What can hang from each mark:
kive: labad mibu
lavaros: gere lugi
zupu: kiza labad lugi
labad: kive zupu
mibu: kive
kiza: tuva zupu
tuva: kiza
gere: lavaros

Each row was made from one small tree. The marks that hang from a mark follow it in brackets, in alphabetical order. Every link used is in the known rows. Write each row's tree.
In the rows, 128 means zero.
Known rows:
mibu[kive[labad[zupu[kiza[tuva] lugi]]]]: [168 111 167 120 167 131 142 101 130 107 125 102 104 100 140 162 121]
zupu[kiza lugi]: [181 112 169 141 172 120 178  75 132 110 125  52  77 154 135 180 125]
mibu[kive[labad[zupu[lugi]]]]: [167 122 142 142 161 113 153 109 133 109 138  83  78 114 137 154 120]
labad[kive]: [131 121 155 163 167 124 158  73 128  96 148  74  59 151 117 142 145]
lavaros[gere]: [142 101 171 131 177 104 145  93 128 122 136  50  84 149 128 141 102]
labad[kive[mibu] zupu[kiza[tuva] lugi]]: [179 109 164 127 189 125 148  72 147  92 140 129 124 124 146 161 157]
gere[lavaros[lugi]]: [163 125 162 152 163 136 169 102 129 125 142  46  78 158 123 136  89]
kive[labad[zupu[kiza[tuva] lugi]] mibu]: [178 106 168 113 188  97 132 104 157 100 121 109 135  73 171 155 136]
labad[kive[mibu] zupu[kiza lugi]]: [184 118 141 145 191 115 159  62 150  87 148 110 112 160 143 162 143]
kiza[tuva]: [134  99 193 126 167 118 148 103 133 120 135  69  86  84 135 148 156]
gere[lavaros]: [147 128 165 163 188 114 145  83 143 129 155  48  72 151 121 140  97]
kiza[tuva zupu[labad]]: [149 115 162 119 173 133  99 102 111 150 144  66 122  73 142 158 167]
zupu[kiza[tuva] labad lugi]: [175 123 176 112 153 130 137 104 107 127  94  79 106 110 131 173 138]
kive[labad[zupu[kiza[tuva]]]]: [155 115 177 114 193 104 123 105 128 116 134  96 121  88 150 133 131]
labad[kive[mibu] zupu[kiza[tuva]]]: [149 104 167 126 199 123 130  67 150  87 152 124 136 126 140 144 156]
zupu[kiza[tuva] labad[kive[mibu]] lugi]: [164 121 162 122 152 141 128  82 126  94  93 113 119 122 132 174 148]
kive[labad[zupu[kiza[tuva]]] mibu]: [151 100 170 112 198  97 115  99 161  96 133 105 147  75 164 141 137]
mibu[kive[labad[zupu[kiza lugi]]]]: [173 119 146 135 170 121 152  94 133 102 133  84  93 133 137 162 111]
tuva[kiza[zupu[labad]]]: [150 125 142 141 167  95 120  55 139 119 142  44 126 112 151 160 171]

Which tree is each row?
[163 135 131 151 144 118 144  90 127  99 111  87  83 133 129 163 145]  zupu[labad[kive[mibu]] lugi]
[130 130 133 149 157 116 123  86 132  93 124  83  98 135 121 144 148]  zupu[labad[kive[mibu]]]
[177 130 140 142 158  96 136  59 136 122 131  47 116 110 157 174 169]  tuva[kiza[zupu[labad lugi]]]
[177 122 136 153 182 104 162  81 149  96 155 107  92 135 144 150 155]  labad[kive[mibu] zupu[lugi]]
[183 114 147 130 192  89 142  97 159  96 128  91 125 106 166 158 125]  kive[labad[zupu[kiza lugi]] mibu]
[143 118 144 141 170 112 138 104 135 105 148  80  87 115 132 140 121]  mibu[kive[labad[zupu]]]
[175 129 118 153 166 131 123  74 126 120 143  76 105 126 144 176 159]  kiza[zupu[labad[kive[mibu]] lugi]]
[192 111 181 115 189 113 159  96 126 128 140  90 110 114 146 160 146]  labad[zupu[kiza[tuva] lugi]]
[179 101 175 130 177 134 145  90 127 144 151  65  96  74 155 178 166]  kiza[tuva zupu[lugi]]
[150 112 144 136 191  78 128 108 162  99 146  85 119  85 162 133 136]  kive[labad[zupu] mibu]
[141 124 154 131 169 147  96  85 104 135 144  89 114  91 132 152 173]  kiza[tuva zupu[labad[kive]]]
[175 102 194 122 168 131 168  86 129 115 115  75  90 114 140 178 138]  zupu[kiza[tuva] lugi]
[148 114 148 134 180 120 137  89 135  99 143  82 103 135 131 149 111]  mibu[kive[labad[zupu[kiza]]]]
[142 115 178 109 166 129 117  99 111 121 108  74 120 111 124 155 140]  zupu[kiza[tuva] labad]
[169 118 146 131 162 142 110  85 124 126 131 100 120  80 149 175 174]  kiza[tuva zupu[labad[kive[mibu]] lugi]]
